Each row was made from one walk, in order. Every step used is in the known rows, and no mark comes twice. Write each row's walk.
Known rows
zopepe, pego, mumam, piret, debadig:  3.17  2.12 -0.98 -2.52 -2.52 -0.55  0.36 -1.36 -0.36 -1.97 -3.54  1.22 -1.88 -0.22  0.52 -1.51 -0.26  1.64 -1.02 -1.55 -2.14  0.13
kesi, zopepe, pego, mumam, piret:  0.91  1.80 -2.08 -2.61 -1.57  1.73 -0.87 -2.49  0.89 -2.23 -3.93 -0.08 -2.35  1.18  3.64 -2.78  0.54 -0.01 -0.77 -3.34 -1.20 -0.42
piret, debadig, vuma:  4.24 -0.58 -2.27  1.13 -2.23 -3.02  2.09  0.05 -0.39 -3.19 -0.04  2.72  2.52  0.00 -1.83  0.33 -1.09  0.34 -2.42  3.59 -0.93  1.07
pego, zopepe:  1.24 -1.21 -0.74 -0.53 -0.74  0.95 -0.68 -0.19  0.50  0.07 -0.46  0.39 -0.76  0.88  1.44  0.37  0.30  0.73  0.03  0.18 -0.34 -0.15
piret, debadig:  3.24  0.18 -0.51  0.74 -1.10 -2.19  1.08  0.37 -0.34 -0.93  0.02  1.65  0.99  0.43 -1.64 -0.12 -1.61  0.96 -0.52  1.10 -1.06  0.31
mumam, pego: -1.09  0.47  0.31 -1.87 -1.65  0.81 -0.49  0.77  1.23 -1.12 -0.56 -0.50 -0.72  0.35  0.50 -1.76 -0.17 -0.15  0.21 -0.75 -1.18  0.11
pego, pilak: -0.72  1.28  1.34 -2.53  0.85  2.04  0.65 -1.39  0.53 -0.46  0.22  0.93 -1.80 -0.99 -0.46  0.03  0.49  1.19  0.76 -0.69 -0.39 -1.14
pilak, piret, debadig:  7.03  0.74  0.27 -0.44 -0.72 -1.64  1.06 -0.34 -0.79 -1.14  0.83  1.34  1.09 -0.64 -2.44 -0.77 -1.24  1.85 -0.66 -0.45 -1.45 -2.03
piret, zopepe, pego: -3.49  0.03 -2.04 -2.26 -0.89  0.29 -1.80  0.01 -1.24 -0.45 -2.71 -1.47 -0.51 -1.38  0.98 -2.11 -0.13  0.12  1.15 -1.20  1.30 -0.90
kesi, mumam, pego: -2.11 -0.06 -0.43 -2.48 -0.02  0.95 -0.18 -0.10  1.46 -2.33 -0.38 -0.45 -0.59  2.07  0.79 -2.47 -0.78  0.34  0.42 -2.66 -1.84  0.68
kesi, zopepe:  0.78 -0.08 -1.61  0.50  0.06 -0.22  0.01 -1.05  0.74 -1.06 -0.15  0.31  0.20  1.99  1.17 -1.32 -0.87 -0.37 -0.12 -0.65 -0.09 -0.29
mumam, piret, zopepe:  0.11  0.09 -1.08 -1.56  0.72  0.98 -0.66 -0.20 -0.63 -0.87 -1.23 -0.43 -0.30 -0.70  2.02 -1.67  1.49  0.00 -0.84 -4.11 -0.38 -2.27
pilak, kesi, zopepe, pego: -2.79 -0.04 -3.11 -0.95 -1.43 -0.01 -1.85 -0.75  0.84 -2.82 -1.98  0.59 -0.27  2.03  0.54 -0.90 -1.31 -0.04  1.94 -0.02 -0.46  0.77
zopepe, pego, pilak, piret, debadig, vuma:  5.33  1.28 -1.53 -4.03 -1.95 -0.16  1.34 -1.96 -0.97 -4.30 -1.41  2.81  0.29 -2.36 -2.67 -0.72 -0.96  2.50 -0.32  2.44 -1.34 -2.36
vuma, debadig: -1.32 -0.53 -0.43  0.36 -0.40  0.42 -0.21  1.16  1.40 -1.58  0.56  1.83  0.09  0.80 -0.83  0.08  0.70 -1.73 -0.40  1.18 -0.38  0.50
zopepe, pego, pilak: -2.71  1.17 -0.12 -4.05 -0.69  2.17 -0.79 -1.15 -0.30 -1.06 -2.33  0.43 -2.41 -1.37 -0.24 -0.37 -0.35  1.46  2.34  0.42  0.11 -1.10
mumam, piret:  1.62  0.04 -0.40 -0.90  0.39  1.04 -0.33 -0.25  0.08 -1.08 -1.07  0.45 -0.32  0.04  1.48 -0.42  0.87  0.20 -0.59 -2.08 -1.12 -1.41
pilak, piret, debadig, vuma:  7.73 -0.10 -1.35 -0.13 -1.53 -2.49  2.10 -0.61 -0.71 -3.32  0.88  2.64  2.58 -0.94 -2.48 -0.38 -0.54  1.15 -2.59  1.90 -1.64 -1.33
pilak, kesi, zopepe: -0.93  0.11 -1.70  0.39 -0.25 -0.23 -0.16 -0.79  1.25 -2.05  0.55  1.09  0.56  2.52  0.29 -0.22 -0.50 -0.11  0.28 -0.83 -0.78  0.97
zopepe, pego, mumam: -1.80  2.01 -0.27 -2.14 -1.63  0.46 -0.60 -1.28 -0.01  0.03 -2.60 -0.98 -2.25 -0.94  0.67 -0.90  0.68  0.48 -0.20 -0.68 -0.01  1.29
zopepe, pego, mumam, piret: -0.16  1.96 -0.71 -3.16 -1.28  1.56 -0.90 -1.41  0.02 -1.22 -3.77 -0.39 -2.70 -0.68  2.26 -1.35  1.38  0.39 -0.65 -2.80 -1.12 -0.23

Which walk is each row?
 2.01  1.58 -1.05 -4.59 -0.22  2.73 -0.75 -2.95  0.35 -2.25 -1.71  0.41 -2.16 -0.62  0.10 -2.57 -0.86  1.56  2.05 -1.87 -0.59 -3.58 -> kesi, zopepe, pego, pilak, piret
-6.43  1.15 -1.62 -5.09  1.08  2.20 -1.08 -1.91 -0.08 -2.98 -0.98  0.09 -1.90  0.24 -0.20 -1.65  0.13  1.91  2.70 -3.98 -0.68 -0.64 -> piret, zopepe, pego, pilak, kesi, mumam
-1.23  1.76 -1.94 -1.87 -1.57  0.47 -0.41 -2.16  0.65 -0.96 -2.88 -0.68 -2.07  1.07  1.84 -2.39 -0.43 -0.17 -0.25 -1.25 -0.13  1.18 -> kesi, zopepe, pego, mumam
 6.04 -0.34 -2.70  0.22 -1.87 -2.12  1.90 -0.32 -0.29 -4.13 -1.06  3.47  2.06  0.13 -0.43 -0.05 -0.48  0.52 -2.79  1.59 -2.07 -0.61 -> mumam, piret, debadig, vuma
-1.33  1.63 -0.58 -2.08  0.58  1.91  0.51 -2.08  1.86 -2.53  1.12  1.80 -1.22  1.63 -0.30 -0.21 -0.06  0.98  1.05 -1.49 -0.96 -0.26 -> pego, pilak, kesi, zopepe
 1.87  2.20  0.53 -1.83 -0.16  1.32  0.63 -1.59  0.76 -0.41 -1.08 -0.01 -1.94 -0.06  1.80 -0.91  2.21  0.46 -2.45 -3.46 -1.56 -0.13 -> pego, mumam, piret
-1.54  0.89 -1.78 -3.49 -0.80  1.86 -0.76 -2.14  0.73 -2.30 -2.40  0.95 -2.25  0.63  1.16 -1.69 -1.22  0.80  2.21 -0.28  0.05 -1.43 -> kesi, zopepe, pego, pilak
-3.94  1.62 -0.20 -4.06 -0.84  2.15 -0.96 -1.05  0.37 -2.00 -1.45  0.97 -2.28 -0.68 -1.29  0.66 -0.02  1.53  2.93  0.16 -0.61 -0.15 -> zopepe, pego, pilak, kesi
-2.27  1.98 -0.50 -3.81 -1.07  2.75  0.06 -1.26  3.05 -3.68  0.23  1.38 -1.79  1.88  0.22 -2.06 -0.23  1.13  1.52 -2.16 -2.27 -0.21 -> mumam, pego, pilak, kesi, zopepe
-2.79 -0.39 -3.15 -3.44  0.63  1.25 -1.89 -1.18 -0.88 -2.58 -3.46 -0.64 -0.83  0.61  2.72 -3.18  0.25  0.36  0.95 -5.16 -0.75 -2.13 -> kesi, mumam, piret, zopepe, pego
-1.62  1.68  1.36 -4.34 -0.90  2.79  0.42 -0.52  1.59 -1.51 -0.29  0.44 -2.46 -0.62 -0.02 -1.51  0.33  0.97  0.97 -1.40 -1.63 -1.00 -> mumam, pego, pilak
 1.36  1.66  0.52 -5.04 -0.10  2.70 -0.72 -1.70 -0.37 -1.14 -1.46  0.21 -2.26 -2.40 -0.73 -1.20  0.02  2.08  2.11 -1.41 -0.32 -3.27 -> zopepe, pego, pilak, piret
-2.66 -1.08 -1.44 -2.69 -1.19  2.00 -0.86 -0.10  2.51 -3.15 -0.02  0.68 -0.78  3.52  1.12 -1.36 -0.26  1.07  0.80 -2.42 -3.08  1.15 -> pilak, kesi, mumam, pego, zopepe
 0.86  1.69  1.32 -5.87  0.89  3.31  0.66 -2.07  1.54 -2.72  0.85  0.28 -2.10  0.03 -0.37 -3.01  0.16  2.13  0.76 -4.75 -2.87 -2.78 -> kesi, mumam, pego, pilak, piret
-3.23  2.07  1.18 -4.56 -0.99  2.88  0.16 -0.19  2.17 -2.29  0.50  1.04 -2.12  0.10 -1.09 -0.54  0.69  1.48  1.69 -1.56 -2.17  0.11 -> mumam, pego, pilak, kesi
 0.33 -0.90 -0.57 -2.31 -2.28  1.90 -1.06  0.66  1.57 -1.28 -1.09  0.10 -1.34  1.30  1.96 -1.56 -0.12  0.53  0.25 -0.39 -1.59 -0.41 -> mumam, pego, zopepe
 4.40 -0.93 -3.12 -0.28 -0.66 -1.96  2.15 -1.17 -0.08 -5.19 -0.68  3.72  2.26  1.79  0.02 -0.76 -0.87  0.75 -2.59 -0.49 -2.92 -0.08 -> kesi, mumam, piret, debadig, vuma
 4.01  1.34 -3.03 -2.19 -3.54 -1.47  1.30 -1.56 -0.34 -3.87 -3.57  2.41 -0.16 -0.67  0.11 -1.04  0.29  1.04 -2.80  0.89 -2.16  0.98 -> zopepe, pego, mumam, piret, debadig, vuma
-3.02  2.01 -1.10 -2.97 -1.22  0.76 -0.92 -1.20 -0.74  0.37 -2.50 -2.03 -2.21 -1.61  1.32 -2.62  1.15  0.13 -0.60 -2.86  0.52  0.38 -> piret, zopepe, pego, mumam
 5.31  1.57 -1.30 -3.82 -1.32  0.55  0.22 -2.81 -0.01 -3.39 -1.64  2.18 -1.26 -0.05 -1.18 -2.59 -2.52  2.63  1.25 -0.88 -1.56 -3.31 -> kesi, zopepe, pego, pilak, piret, debadig
-3.16  1.30  0.36 -3.00  1.91  1.93  0.94 -2.23  1.30 -2.16  1.58  1.51 -1.37  1.56 -1.32  0.43  0.24  1.89  1.52 -2.64 -1.87  0.24 -> pego, pilak, kesi, mumam
-2.99  1.30 -0.80 -4.49  2.41  3.03  0.15 -2.32  0.58 -3.10  0.43  1.30 -1.44  0.82  0.79 -1.37  1.97  1.91  0.24 -6.91 -2.20 -2.04 -> pego, pilak, kesi, mumam, piret, zopepe
-0.93 -0.35 -1.73 -1.90  1.98  1.10 -0.45 -1.24 -0.41 -1.84 -0.77 -0.21 -0.08  1.03  2.46 -2.77  1.02  0.26 -0.91 -5.88 -1.09 -2.08 -> kesi, mumam, piret, zopepe
 3.87  1.99 -2.64 -1.95 -2.71 -0.59  0.15 -2.49  0.46 -3.23 -3.95  1.59 -1.72  1.73  1.68 -2.94 -1.30  0.95 -1.20 -2.21 -2.16 -0.05 -> kesi, zopepe, pego, mumam, piret, debadig
-5.12  0.90 -0.86 -4.44  0.64  2.05 -0.75 -2.12  0.66 -3.02 -1.05  1.30 -1.86  1.00 -0.80 -0.17 -0.43  2.03  3.06 -1.63 -1.38  0.33 -> zopepe, pego, pilak, kesi, mumam
-2.71  2.23 -1.93 -1.92 -1.62  0.38 -0.74 -2.09  1.33 -1.94 -2.09 -0.13 -1.72  1.86  0.92 -1.47 -0.03  0.14 -0.19 -1.51 -0.87  2.24 -> pilak, kesi, zopepe, pego, mumam
 0.58  2.69 -0.17 -4.20 -0.54  1.01 -0.90 -1.89 -0.98  0.13 -1.74 -2.37 -1.92 -2.56  0.55 -3.26  1.66  0.97 -1.15 -4.12  0.27 -1.65 -> pilak, piret, zopepe, pego, mumam
